Each row was made from one path, in order. Every step used is in the known rows, and no mark comes twice. Write each row's path.
In the rows, 128 means zero.
Known rows:
depat-beke: [138 155 137 126 127  86 114  99 140 145 139 106 125 130 137 158 122 128
 129 109 177 145 155 101]
fogisi-beke: [130  93 122 124 141 146 119 146 151 126 102 135 154 136 134 127 133 137
 123 107 129 155 162 130]
beke-depat-reket-fogisi: [147 114 144 103 114 113  93 106  74 132 107  90  82 134 126  76 127 123
 171  58 137  56 144 127]
pinituf-varaz-beke: [140 123 149  88 150  84 125 146 136 143 131 101 150 148 153 130 119 121
 118 101  99 126 149  88]
reket-fogisi-pinituf-varaz: [139 112 141  94 144 163 159 118 123 126 106 132  93 119 135 115 121 121
 163 145 119  49 148 114]
pinituf-varaz-beke-vuzeman: [147 105 144  63 149  67 127 169 109 148 130 116 134 167 161 141 113 120
 118 136 124 115 136  86]
reket-vuzeman: [116 131 114  85 128  80 139 120  85 123 129 150 102 149 150 130 115 125
 136 181 173 105 119 135]
pinituf-varaz-beke-vuzeman-reket-fogisi: [160 112 139  61 146  54 121 131 101 155 143 114 113 166 165 152  99 128
 134 143 136  87 113  82]
varaz-beke-vuzeman-reket: [139 129 122  77 108  18 113 107  74 159 146 147 117 181 183 169 114 149
  96 148 202 121  79  98]
beke-vuzeman-reket-fogisi-pinituf: [148 118 117  73 115  91 138 103  63 141 137 162  78 151 160 165 104 140
 133 190 198  65  79 119]
depat-reket-vuzeman-beke: [113 135 130  97 116  32 125  83 111 132 138  98  97 155 181 123 148 120
 114 133 214  78 160 116]
beke-vuzeman-reket-fogisi-pinituf-varaz: [155 112 128  58 131  95 141 120  72 143 139 147  86 147 159 164  96 131
 134 185 172  60  91 108]
varaz-beke-depat: [137 127 140  89 106  62  92 113  77 150 110 131 121 159 146 110 123 139
 118  60 140 123 119 109]
vuzeman-reket-depat-beke: [165 165 144  99 103  78  84  64  93 161 159 104 110 120 138 162  98 136
 113  57 165 121 113 108]
pinituf-fogisi-beke-varaz: [132  87 116 143 132 146 119 174 157  97 169 122 115 146 140 139 161 146
 160 103 185 162 142 151]
varaz-beke: [126 136 129 113 116  62 118 111 117 145 126 132 133 161 161 133 135 141
 108 113 157 133 120 105]
varaz-beke-fogisi: [131 112 119 108 143  86 128 127 121 143 109 158 117 147 160 121 149 144
 116 135 147 123 124  81]
reket-depat-beke-fogisi: [170 121 141  97 131 128 100 122 107 153 114 127  89 112 117 120 124 129
 139  73 145 112 162  93]
vuzeman-beke-depat: [145 119 149 100 110  78  84  87 116 150 120 129 107 128 125 126 120 128
 107  63 138 109 151 117]
varaz-beke-vuzeman-reket-fogisi-pinituf: [139 126 122  67 103  35 130  91  65 156 131 161  93 177 191 163 117 150
 111 163 215  80  80  97]
reket-vuzeman-beke-varaz: [108 123 115  84 120  49 149  95 108 117 164 144  89 142 160 143 131 108
 128 169 210  98 123 132]
beke-depat-reket-vuzeman: [128 125 140  75 110  75  99 116  48 127 113 102  93 147 147  85 126 120
 143  74 163  77 140 130]

Which path is each row?
[157  92 115 112 126 101  90 161 125 129 158 141 109 168 155 168 134 172
 135 133 203 152 125 137]  pinituf-fogisi-beke-vuzeman-reket
[141  85 122 112 133 107 125 126 119 128 110  99  92 158 158 106 145 129
 164 136 187  64 163 120]  depat-reket-fogisi-beke-vuzeman
[128  99 134  85 172 182 169 164 128 119  93 161 117 103 145 113 146 124
 121 146 103  93 157  85]  beke-fogisi-pinituf-varaz
[125 132 139  71 101  19  96 100  53 146 113 111 105 177 175  98 133 134
 122  68 183  95 129 107]  varaz-beke-depat-reket-vuzeman
[146 123 118  83 118  73 121 124  74 144 153 147 107 154 155 170 101 138
 112 174 184 113  76 119]  beke-vuzeman-reket
[144 102 138  67 137 115 156 127  98 138 106 147  83 150 158 128 119 127
 154 164 154  45 134 101]  reket-fogisi-pinituf-varaz-beke-vuzeman
[174 123 145  77 110  90  97 131  79 159 126 122  86 140 125 142 105 125
 134  88 180 110 147 109]  reket-depat-beke-vuzeman
[130  90 131  82 126 104  98 137  87 125  89 114 126 152 147  91 130 129
 136  64 157 116 172 133]  fogisi-beke-depat-reket-vuzeman
[131 130 146  93 101  45  91 105  76 147 112 100 118 166 165  99 140 137
 119  42 161 105 134 104]  varaz-beke-depat-reket
[138 132 142  93 161 128 149 129 140 138 113 133 116 109 151 146 138 125
 125 124 156 117 178  67]  depat-beke-fogisi-pinituf-varaz
[150 143 121 121 123 102 115  59 109 141 154 124  96 125 139 149 105 141
 147 138 147  81  84 121]  vuzeman-reket-fogisi
[127 123 146  99 128  95 147 100 117 131 113  87  98 148 180 100 153 121
 146 104 168  43 164  97]  depat-reket-fogisi-pinituf-varaz-beke
[123 146 130 128 125  97 145 109 140 118 174  98 118 121 139 154 136 104
 152 110 200 144 137 112]  depat-beke-varaz
[159 146 139 100 104 106  94  83  84 150 151 119 113 119 133 144 101 136
 111  69 133 111  95 125]  vuzeman-reket-depat
[132 110 142  78 126  81 150 118  97 135 114  97  86 162 187 111 147 121
 146 132 190  33 155  96]  depat-reket-fogisi-pinituf-varaz-beke-vuzeman
[143 146 137  86 123  88 133  62 102 147 141 127 106 134 170 153 109 139
 127 122 150  67  99  99]  vuzeman-reket-fogisi-pinituf-varaz-beke
[145 142 137  93 130 122 138  72 107 137 142 125 104 117 154 150 106 133
 136 130 135  65 103 110]  vuzeman-reket-fogisi-pinituf-varaz
[155 124 129  64 100  26 100 109  58 165 141 144 104 178 175 157 109 146
  97 118 195 110  83  99]  varaz-beke-vuzeman-reket-depat
[119 132 154  74 132 116 159 136 117 133 107 132 142 138 171 133 135 124
  97 106 130 106 151  97]  fogisi-pinituf-varaz-beke
[103 128 125  99 115  38 143  90 109 114 160  93  93 149 182 120 156 105
 128 132 227  77 148 122]  depat-reket-vuzeman-beke-varaz
[128 131 148  52 126  85 153 128  88 142 123 140 132 150 189 159 119 129
  88 128 159  97 122  91]  fogisi-pinituf-varaz-beke-vuzeman-reket
[163 144 125  92 122  47 110  83  97 160 157 122  85 150 153 186  97 136
 143 160 223 102 113  94]  depat-beke-vuzeman-reket-fogisi
[118 118 124  94 134 101 149 122 109 138  96 174 116 143 175 123 159 146
 102 134 162 110 130  81]  varaz-beke-fogisi-pinituf
[165 116 128  67 108  82 104 126  52 153 146 145  91 150 144 159  94 135
 115 135 175  98  82 122]  beke-vuzeman-reket-depat
[148 115 150 105 109  66  83  67 113 148 120  99  81 135 137 108 134 125
 131  57 160  63 164 112]  vuzeman-beke-depat-reket-fogisi
[120 127 152  84 139 158 164 147 125 120 108 129 139 116 151 130 129 115
 110 116 110 101 157 111]  fogisi-pinituf-varaz
[134  99 126 132 134 122 123 109 139 125 110  87 105 144 151  98 152 128
 163 107 165  74 173 121]  depat-reket-fogisi-beke
[121 129 165  63 122 102 140 131  89 132  98 107 133 141 177 108 140 119
 104  58 134  85 163  96]  fogisi-pinituf-varaz-beke-depat-reket
[135 113 123  82 114  40 122 138  86 152 125 151 114 184 171 149 127 141
 110 157 190 121 105 101]  varaz-beke-vuzeman
[148 122 118  78 111  23 112  95  74 161 143 148  94 181 177 161 111 149
 122 162 202  90  77  98]  varaz-beke-vuzeman-reket-fogisi
